What can hang from each mark
G: S W
N: U
Q: U
S: G J T U
X: U
F: J
E: U
U: B C M N R S V
W: G

Known rows, with every way that one mark hangs from another
G[S[T]]: [-2.36  2.76 -0.89 -0.63 -0.18  0.52  1.39  2.39 -1.59  1.77  0.02 -0.63
  0.22 -4.11 -1.29  1.37 -0.80 -0.37 -2.85 -2.29 -0.38 -1.23  1.22  0.92
 -4.01 -3.40 -2.34  0.35]
S[J U]: [-2.24  2.87 -0.83 -3.42 -1.59 -0.31  0.52 -0.37 -1.12  1.61  0.00 -0.20
 -0.34 -4.49 -1.21  1.79 -0.33 -0.06 -2.35 -3.61 -1.87 -1.27  1.66  2.77
 -3.87 -2.76 -1.33 -1.01]
W[G[S[U[B N R]]]]: [-2.09  2.67 -0.93  1.02 -1.45  0.31  0.99  2.71 -2.46  1.72  0.37 -1.52
 -0.52 -4.22  0.60  1.73 -0.63 -1.10 -2.61 -2.25 -0.21 -0.88  1.95  1.64
 -4.12 -3.81 -3.00  0.40]
X[U[B R]]: [-1.91  2.56 -2.15  3.68 -1.99  0.21 -0.04  2.46 -2.26  2.52 -2.51 -0.85
 -0.03 -2.72 -0.77  0.91 -1.27 -1.04 -2.51 -0.18  0.30 -0.31  2.12  1.97
 -2.91 -1.91 -2.17 -0.52]
G[S[J T U[C]] W]: [-2.67  3.13 -0.15 -3.11 -0.55  0.54  2.32  1.19 -3.04  0.74  1.39 -1.08
  0.40 -5.24 -1.80  1.76 -0.86  0.05 -2.85 -4.15  1.05 -0.72  0.62  1.27
 -5.92 -3.96 -3.73 -0.73]
S[J U[N]]: [-2.02  2.84 -1.03 -1.69 -2.12 -0.95  0.53 -0.62 -0.79  1.96  0.33 -0.43
 -0.52 -4.96  0.04  2.30 -0.30 -0.47 -2.50 -2.62 -2.08 -1.07  1.69  2.77
 -3.85 -3.65 -1.28 -1.10]
S[G U[B M N]]: [-2.37  2.07 -1.75 -0.09 -1.90 -0.97  0.96  2.06 -2.83  2.33  0.36 -0.82
 -0.07 -3.70 -1.73  2.00 -0.01 -0.82 -2.78 -0.49 -0.40 -1.06  1.94  1.50
 -3.35 -4.59 -2.06 -0.25]
G[S[J T U[N]] W]: [-2.41  3.39  0.11 -2.68 -0.57  0.30  1.78  0.74 -2.43  1.27  1.21 -1.54
  0.01 -5.26 -0.17  1.88 -0.58 -0.57 -2.64 -3.92 -0.29 -0.98  0.82  1.45
 -5.58 -5.09 -3.79 -1.53]
N[U[B C R S V]]: [-0.52  0.81 -2.68  6.36 -3.25 -1.23  0.35  3.16 -1.39  1.99 -1.00  0.03
 -0.21 -2.70 -2.24  2.15 -1.52 -0.41 -4.05  1.27 -0.13  0.65  2.90  0.54
 -2.07 -3.45 -1.00  3.06]
X[U[B C M N]]: [-1.58  2.47 -3.17  6.35 -2.48 -1.22  1.03  3.37 -3.08  2.69 -0.75 -0.77
  0.07 -3.18  0.30  1.86 -1.26 -0.71 -3.14  1.88  0.17  0.00  1.89  1.54
 -3.24 -3.54 -1.51  0.88]
Q[U]: [-2.59  1.79 -1.73 -0.66 -1.63 -0.43  0.67  1.88 -1.18  2.62 -0.52 -0.44
 -0.52 -4.36 -0.91  1.16 -0.98 -0.30 -2.22 -1.66 -0.67 -1.71  1.66  1.39
 -2.83 -3.75 -1.64  0.48]
G[S[J]]: [-1.95  3.46 -1.47 -0.81 -0.80  0.22  1.00  1.51 -1.27  1.32  0.76 -0.49
 -0.07 -4.37  0.25  1.98 -0.86 -0.32 -3.13 -3.24 -1.14 -0.89  1.81  1.96
 -4.41 -2.34 -1.51  0.04]
N[U[B C V]]: [-0.99  1.64 -2.68  3.93 -2.36 -0.84  0.69  2.95 -1.45  2.17 -1.01 -0.13
 -0.10 -3.86 -2.60  1.69 -1.64 -0.19 -3.40  0.23 -0.32 -0.07  2.61  1.15
 -1.94 -3.59  0.39  2.82]
X[U]: [-2.11  3.13 -1.75  0.39 -1.39 -0.01  0.04  1.65 -1.68  2.47 -1.45 -0.54
 -0.38 -3.80 -0.07  0.89 -1.44 -0.49 -2.16 -1.46 -0.60 -0.76  1.73  2.06
 -3.54 -2.75 -1.88 -0.67]
W[G[S[J T U]]]: [-2.38  3.63  0.30 -3.33 -0.21  0.55  1.65  1.14 -2.81  1.30  1.25 -1.44
 -0.47 -5.56 -0.55  1.43 -0.64 -0.14 -2.30 -4.40  0.26 -1.38  1.01  1.73
 -5.52 -4.50 -2.46 -0.40]
N[U[B C M S]]: [-0.67  1.08 -3.11  4.20 -2.40 -1.26  0.71  4.18 -2.64  1.57 -0.43  0.22
 -0.11 -2.67 -1.30  2.01 -0.42  0.03 -4.28  1.58 -0.79  0.34  2.89  0.88
 -2.62 -3.64 -0.98  3.31]
W[G[S[J T]]]: [-2.09  3.75 -0.22 -1.00 -0.08  0.64  1.66  2.02 -2.21  1.30  1.55 -1.55
 -0.37 -5.37  0.30  1.31 -1.07 -0.25 -2.71 -3.67  1.18 -1.11  1.19  1.16
 -5.35 -3.76 -1.76  0.04]
E[U[M S[J]]]: [-1.07  1.14 -2.54  0.24 -2.55 -1.10  0.01  2.06 -1.51  1.88  1.26  0.51
 -0.24 -2.56  1.49  2.03  0.07  0.18 -3.77 -0.40 -2.81 -0.43  2.57  0.99
 -3.09 -3.79 -1.88  0.37]
W[G]: [-2.11  2.60 -0.91 -0.61 -1.00  0.32  0.58  2.49 -0.71  1.71  0.68 -0.92
 -0.61 -4.43  0.59  0.85 -1.13 -0.44 -2.56 -2.71  0.63 -1.16  1.88  1.31
 -3.85 -2.75 -1.12  0.54]
W[G[S]]: [-2.22  3.17 -0.92 -0.88 -0.48  0.71  1.00  3.06 -1.58  1.45  1.23 -1.11
 -0.55 -4.54  1.02  1.23 -1.18 -0.51 -2.71 -3.31  0.32 -1.11  1.84  1.22
 -4.53 -3.03 -2.05  0.90]
N[U]: [-1.34  2.16 -2.01 -0.89 -1.56 -0.07  0.03  1.92 -0.85  2.26 -1.24 -0.21
 -0.53 -4.44 -1.54  1.20 -0.81 -0.31 -2.83 -1.60 -1.38 -0.88  2.55  1.97
 -2.24 -3.22 -0.85  1.49]
X[U[C]]: [-2.15  2.86 -2.23  1.60 -1.99 -0.32  0.76  1.82 -1.99  2.26 -0.86 -0.28
 -0.09 -4.10 -0.72  1.31 -1.75 -0.20 -2.54 -0.75  0.66 -0.17  1.60  1.78
 -3.86 -2.54 -1.84  0.10]
S[G[W] J U[N]]: [-2.61  3.11 -0.43 -4.22 -1.69 -0.38  0.97 -0.38 -1.83  1.44  1.69 -1.32
 -0.38 -5.70 -0.61  1.95 -0.76 -0.63 -2.58 -3.74  1.04 -0.84  1.33  1.61
 -5.27 -4.54 -2.81 -2.44]
F[J]: [-2.32  1.68 -2.22  0.41 -1.07  0.14  1.05  1.81  0.68  1.93  0.67 -0.30
 -0.17 -2.12 -0.31  1.62 -0.87 -0.01 -3.15 -2.46 -0.73 -0.69  1.92  2.28
 -3.53 -1.17 -0.12 -1.10]
U[C N S]: [-1.45  1.36 -2.22  3.74 -2.82 -1.77  0.82  2.10 -0.17  1.46  1.24  0.31
 -0.19 -3.48  1.14  2.65 -0.90 -0.32 -4.06  0.88 -0.29  0.34  2.19  0.52
 -3.75 -3.16 -1.67  1.25]
Q[U[B]]: [-2.49  1.66 -2.00  1.02 -1.64 -0.50  0.70  2.79 -2.00  2.30 -1.11 -0.59
 -0.27 -3.67 -0.94  1.10 -0.77 -0.50 -2.58 -0.61 -0.45 -1.36  2.00  1.33
 -2.51 -3.74 -1.05  0.64]
E[U[S[G J]]]: [-1.57  1.60 -1.91 -2.49 -2.45 -0.89  0.05  1.03 -1.52  1.42  1.47  0.36
 -0.24 -3.67  0.79  1.89 -0.34  0.10 -3.70 -1.08 -0.74 -0.08  2.50  0.70
 -3.88 -4.09 -2.10 -0.75]

Rows
[-3.23  2.03  0.25 -3.95 -1.03  0.86  1.23  0.82 -2.53  1.89  0.01 -1.39
  0.20 -4.69 -4.12  0.87 -0.72 -0.62 -2.06 -3.43  2.74 -1.24  0.66  0.53
 -4.62 -4.08 -4.59 -1.97] => S[G[W] T U[R]]
[-2.02  2.65 -0.80 -2.00 -1.36 -0.38  0.56  1.31 -1.36  0.56  1.93 -0.62
 -0.28 -3.96  0.21  1.66 -0.99 -0.27 -3.66 -2.69  1.60 -0.03  1.83  0.49
 -5.53 -3.30 -2.40 -1.21] => U[S[G[W] J]]
[-2.65  2.65 -0.68 -2.52 -1.72  0.49  0.85  0.72 -2.88  1.11  0.27 -1.30
  0.15 -4.37 -2.58  1.43 -0.56 -0.74 -2.78 -3.49  2.17 -0.55  1.64  1.63
 -4.70 -2.87 -3.06 -2.08] => S[G[W] J U[B R]]
[-1.87  2.62 -1.22 -1.20 -1.62 -0.85  0.45  0.83 -1.02  0.99  1.46 -0.13
 -0.36 -3.89 -0.23  2.00 -0.75 -0.15 -3.60 -1.92  0.68 -0.22  2.02  0.93
 -4.90 -3.15 -1.47 -0.66] => U[S[G J]]
[-0.71  1.06 -3.30  6.99 -2.97 -0.80  0.81  3.73 -2.04  2.89 -1.03 -0.48
  0.01 -3.01 -3.44  1.90 -1.46 -0.49 -3.40  1.01 -0.06 -0.14  2.56  0.88
 -1.47 -3.20 -0.67  3.45] => N[U[B C M R V]]
[-1.67  0.74 -3.22  0.91 -2.72 -0.65  0.88  2.88 -1.82  2.44  0.81  0.54
  0.34 -3.37 -0.32  1.79 -0.45  0.21 -3.38  0.08 -1.37 -0.65  2.22  0.78
 -2.22 -3.11 -1.86  1.42] => E[U[C M]]
[-1.58  2.35 -2.42  6.88 -3.30 -1.16  0.59  1.36 -1.13  3.34 -0.75 -0.87
 -0.31 -3.96 -0.69  2.06 -2.61 -0.96 -2.46  0.50  0.79  0.00  1.58  1.20
 -3.07 -3.33 -2.03  0.35] => X[U[C N R V]]
[-1.66  2.07 -0.86  2.01 -2.30 -0.57  0.43  1.17 -0.76  1.46  1.69 -1.00
 -0.38 -3.41 -0.97  1.99 -1.89 -0.69 -3.40 -2.39  1.95  0.04  1.80 -0.10
 -4.90 -3.39 -2.59 -0.75] => U[R S[G[W] J] V]
[-2.76  2.78 -0.49 -4.12 -0.48  0.96  1.03  2.21 -2.10  1.13  0.53 -0.79
 -0.08 -4.02 -0.51  1.33 -0.67 -0.46 -2.53 -4.43 -1.09 -1.25  1.49  1.55
 -4.79 -3.40 -4.05 -0.64] => G[S[U] W]
[-2.14  1.29 -2.28  4.47 -2.75 -0.85  0.62  2.39 -1.50  2.98 -1.20 -1.03
 -0.35 -3.93 -0.33  1.69 -0.87 -1.21 -2.66  0.66 -0.08 -1.08  2.06  1.13
 -1.99 -3.72 -1.97  0.55] => Q[U[B N R]]
[-0.58  0.73 -3.28  5.97 -2.98 -0.97  0.54  4.14 -2.49  1.91 -0.86  0.06
 -0.03 -2.35 -1.99  2.11 -0.48 -0.28 -4.20  1.76 -0.11  0.46  2.88  0.76
 -2.29 -2.97 -1.72  3.31] => N[U[B C M R S]]
[-2.60  2.03 -1.16 -1.45 -2.49 -0.43  0.56  0.12 -1.31  2.57  0.08 -0.77
 -0.33 -4.77 -2.15  2.05 -0.62 -1.01 -2.30 -1.91  0.47 -0.97  1.65  1.52
 -3.54 -3.65 -3.29 -1.10] => S[G U[N R]]
[-2.42  3.34 -0.26 -3.34 -0.44  0.29  1.55  0.41 -2.54  1.44  0.27 -0.68
  0.02 -4.83 -1.81  1.90 -0.26 -0.06 -2.41 -3.79 -1.25 -1.33  0.99  2.08
 -4.88 -4.10 -2.61 -0.73] => G[S[J T U]]
[-2.25  1.85 -1.59 -0.24 -2.53 -1.04  1.09  0.72 -0.99  2.05  0.28  0.02
 -0.17 -4.56 -1.03  2.31 -0.58 -0.30 -2.74 -1.18 -1.14 -0.72  1.65  1.91
 -3.40 -3.42 -1.98  0.24] => S[U[C N]]
[-1.86  1.04 -1.77  3.61 -2.21 -1.51  0.45  2.94 -1.51  2.24 -0.40 -0.35
 -0.64 -2.41 -0.57  1.61 -1.34 -0.39 -3.08  0.32 -1.21 -0.86  2.23  0.41
 -2.79 -5.02 -0.94  1.38] => Q[U[B S V]]
[-2.21  2.62 -0.16 -1.93 -0.85 -0.23  1.12  1.18 -1.78  0.74  1.71 -0.94
 -0.03 -4.18 -0.88  1.40 -0.88 -0.18 -3.58 -2.39  2.55 -0.20  1.24 -0.01
 -5.79 -4.35 -2.66 -1.47] => U[S[G[W] J T]]
[-2.37  3.17 -0.28 -0.75 -0.01  0.81  1.54  2.93 -2.06  1.54  1.00 -1.38
 -0.32 -4.81 -0.11  0.99 -1.12 -0.42 -2.63 -3.03  0.99 -1.24  1.24  0.75
 -4.77 -3.89 -2.35  0.57] => W[G[S[T]]]
[-3.32  2.34  0.37 -5.69 -0.46  0.60  1.38  0.86 -2.62  1.57  0.46 -1.19
  0.16 -4.90 -3.53  0.77 -0.64 -0.31 -2.14 -3.63  2.06 -1.31  0.72  0.66
 -5.02 -4.87 -3.73 -1.91] => S[G[W] T U]
[-2.16  1.93 -0.45  0.08 -1.31 -0.73  1.04  1.97 -1.26  1.42  1.58 -1.09
 -0.13 -4.04  0.01  1.62 -0.93 -0.78 -3.60 -0.57  2.17 -0.14  1.37 -0.57
 -4.98 -5.27 -3.26 -1.02] => U[N S[G[W] T]]
[-2.07  3.46 -0.84 -0.82 -0.31  0.35  1.57  1.38 -1.73  1.46  0.56 -0.79
  0.15 -4.63 -0.88  1.73 -0.74 -0.20 -2.97 -2.98 -0.30 -1.14  1.15  1.41
 -4.67 -3.27 -1.76 -0.21] => G[S[J T]]
[-1.24  2.23 -2.75  8.62 -2.79 -1.02  0.25  2.96 -2.14  3.68 -1.48 -1.40
 -0.30 -2.25 -0.30  1.73 -1.76 -1.39 -2.54  1.45 -0.65 -0.46  2.04  1.31
 -2.30 -3.82 -1.77  0.47] => X[U[B M N R V]]
[-2.33  3.42 -0.29 -1.69  0.08  0.92  1.66  1.90 -2.10  0.96  1.17 -1.40
  0.29 -4.70 -0.37  1.28 -1.04 -0.39 -3.08 -3.89  1.00 -0.95  0.94  0.89
 -5.50 -3.55 -3.02 -0.84] => G[S[J T] W]
[-0.61  1.68 -1.85  2.74 -2.07 -0.65  0.41  1.90 -2.05  2.33 -0.51 -0.57
 -0.38 -3.55 -2.06  1.86 -0.29 -0.23 -3.41 -0.24 -0.58 -0.33  2.08  1.10
 -3.09 -4.04 -2.05  1.64] => N[U[M R S[J T]]]
[-2.00  2.43 -0.52 -0.14 -1.29 -0.79  1.38  0.22 -1.88  2.62  0.44 -0.78
 -0.18 -3.97 -3.14  1.90 -0.70  0.05 -2.09 -2.64 -1.67 -1.78  0.86  1.72
 -3.78 -4.91 -1.17 -0.23] => S[J T U[M V]]
[-2.30  1.03 -1.64  2.81 -2.06 -0.27  1.70  2.45 -3.21  2.27 -0.94 -0.48
  0.68 -3.04 -4.28  1.66 -0.13 -0.26 -2.80 -0.04  0.58 -0.90  1.19  1.13
 -2.95 -3.11 -2.74  0.91] => S[T U[B C M R]]
[-1.05  0.45 -3.59  6.14 -3.51 -1.76  0.99  3.46 -1.65  2.93  0.82  0.04
  0.30 -2.61  0.37  2.33 -1.05 -0.42 -3.73  2.23 -1.60 -0.18  2.51  0.15
 -1.52 -4.62 -0.80  1.95] => E[U[B C M N V]]
[-1.38  0.39 -2.30  0.76 -2.99 -0.46 -0.47  2.02 -0.62  2.09 -0.21  0.56
 -0.15 -2.36  0.82  1.66 -0.28 -0.37 -3.58 -0.11 -1.84 -0.20  2.69  0.56
 -2.29 -2.78 -3.13  0.25] => E[U[R S]]
[-1.96  1.94 -1.47  1.38 -2.59 -0.51  1.17  1.46 -1.63  0.68  2.07 -0.57
  0.13 -4.09 -1.08  2.18 -1.40 -0.26 -4.02 -1.65  3.61  0.67  1.70  0.02
 -5.41 -2.23 -3.26 -0.48] => U[C R S[G[W] J]]
[-1.57  1.66 -2.35  4.96 -1.61 -0.74  0.65  3.74 -1.18  2.59 -0.22 -0.51
  0.08 -1.82 -1.34  1.56 -1.13 -0.58 -3.10 -0.15 -1.47 -1.18  2.20  0.89
 -2.08 -3.03  0.02  1.64] => U[B M V]
[-1.32  2.23 -2.51  5.63 -2.79 -1.63  0.54  2.76 -2.40  1.77 -0.71 -0.31
 -0.17 -2.73  1.48  2.03 -1.32 -0.64 -3.78  2.16  0.20  0.85  2.28  1.11
 -3.93 -3.78 -1.85  0.45] => X[U[B C N S]]
[-2.67  1.79 -0.71 -1.96 -1.42 -0.28  1.64  0.85 -1.86  1.87 -0.30 -0.05
  0.30 -4.51 -3.44  1.53 -0.54  0.19 -2.45 -1.82  0.18 -1.07  0.91  1.40
 -3.78 -3.65 -2.25  0.06] => S[T U[C]]
[-2.95  2.73  0.30 -4.13 -1.16  0.63  1.41 -0.45 -2.69  1.58  0.61 -1.56
  0.15 -5.45 -3.82  1.25 -0.70 -0.49 -2.20 -4.14  2.89 -1.03  0.59  1.10
 -5.30 -3.98 -3.93 -2.49] => S[G[W] J T U[R]]
[-0.79  1.69 -2.67  4.02 -1.83 -0.72  0.26  3.69 -1.75  2.80 -1.13 -0.53
 -0.36 -2.88 -2.21  1.45 -1.10 -0.45 -3.11  0.09 -1.87 -0.85  2.72  1.26
 -1.51 -4.22  0.23  2.75] => N[U[B M V]]
[-1.43  2.38 -2.47  7.02 -2.78 -0.99  0.19  2.05 -1.45  3.99 -0.81 -1.28
 -0.58 -3.04 -0.27  1.87 -2.02 -1.24 -2.15  0.47 -0.81 -0.70  1.67  1.32
 -2.66 -3.92 -2.28  0.33] => X[U[M N R V]]
[-3.32  2.16 -0.08 -4.47 -1.05  0.29  2.05  1.01 -3.00  1.33  1.02 -0.91
  0.43 -5.26 -4.17  1.16 -0.96 -0.01 -2.44 -3.00  3.31 -0.84  0.53  0.32
 -5.26 -4.57 -3.67 -1.15] => S[G[W] T U[C]]
[-1.61  2.09 -1.95  2.99 -2.72 -0.95  0.65  1.04 -2.20  2.37 -0.31 -0.89
 -0.11 -3.37 -0.87  2.48  0.12 -0.92 -2.82 -0.74 -1.66 -0.90  1.99  2.43
 -2.94 -3.10 -1.79 -0.38] => S[J U[B M N R]]
[-1.08  0.20 -2.80  3.82 -3.26 -1.54  0.47  3.17 -1.27  1.65  0.50  0.80
  0.18 -1.91  0.32  2.04 -1.07  0.11 -4.24  1.41 -1.49  0.50  2.86 -0.10
 -2.33 -4.10 -1.04  1.64] => E[U[B C S V]]
[-2.58  2.81 -0.40 -1.63  0.21  1.15  1.55  2.98 -1.90  1.27  0.68 -1.24
  0.35 -4.04 -0.71  0.94 -1.11 -0.51 -2.91 -3.24  0.87 -1.03  1.03  0.38
 -4.83 -3.55 -3.59 -0.36] => G[S[T] W]
[-2.50  2.74 -0.74 -1.96 -0.94 -0.42  1.67  0.96 -3.95  1.82  0.38 -1.09
  0.29 -4.22 -3.85  1.63  0.12 -0.14 -2.66 -1.86  0.92 -1.32  1.07  1.49
 -4.47 -4.75 -1.66 -1.08] => S[G J T U[B M]]
[-1.22  0.80 -1.57  7.68 -3.24 -1.81  1.26  1.68 -0.04  2.46  0.75 -0.36
 -0.04 -3.20 -1.24  2.64 -1.81 -0.67 -3.68  1.50  1.02  0.25  1.47 -0.57
 -3.31 -4.22 -2.17  1.43] => U[C N R S[T] V]
[-1.87  2.19 -0.71  0.75 -1.80 -0.41  0.82  0.59 -1.37  1.50  0.70 -0.66
  0.01 -3.90 -2.08  1.85 -0.74 -0.40 -3.40 -1.31  2.20 -0.18  1.40  0.31
 -4.74 -3.30 -2.61 -0.90] => U[R S[G J T]]
[-2.10  2.17 -0.29 -0.15 -1.46  0.04  0.95  1.06 -1.73  1.12  1.17 -1.16
  0.05 -3.93 -1.60  1.50 -0.97 -0.56 -3.48 -2.11  3.19 -0.03  1.19 -0.06
 -5.39 -3.44 -3.59 -1.48] => U[R S[G[W] J T]]
[-1.18  1.23 -2.71  8.84 -2.85 -1.16  0.56  3.38 -0.67  3.27 -0.35 -1.05
 -0.02 -2.08 -0.78  2.18 -1.24 -1.40 -3.17  1.23 -1.13 -0.75  2.26  0.69
 -1.54 -3.16 -0.96  1.47] => U[B M N R V]
[-1.10  0.15 -3.00  3.62 -3.31 -1.69  0.62  3.12 -1.29  2.36  1.48  0.79
 -0.04 -2.05  0.09  2.27 -1.00  0.31 -3.84  0.95 -2.06 -0.02  2.37 -0.13
 -2.51 -4.34 -1.76  2.10] => E[U[C M S V]]
[-2.03  1.00 -2.41  5.89 -3.59 -1.61  1.25  1.55 -0.69  3.50  0.13 -0.81
 -0.50 -4.69 -1.49  2.33 -2.16 -0.76 -2.49  0.32  0.65 -0.94  1.45  0.46
 -2.38 -4.32 -1.77  1.57] => Q[U[C N R V]]
[-2.87  1.60 -0.98 -0.14 -1.94 -0.04  1.85  1.35 -3.31  1.86 -0.62 -0.67
  0.68 -4.34 -5.32  1.55 -0.57 -0.34 -2.79 -0.84  3.00 -0.54  1.08  0.67
 -3.81 -3.48 -2.93 -0.33] => S[G T U[B C R]]
[-2.69  3.25 -0.13 -3.11 -0.44  0.44  1.53  0.73 -1.95  1.26  1.40 -1.48
  0.25 -5.39 -2.16  1.06 -1.13 -0.30 -2.80 -3.46  3.45 -0.87  0.82  0.43
 -5.46 -3.85 -2.24 -1.94] => S[G[W] J T]
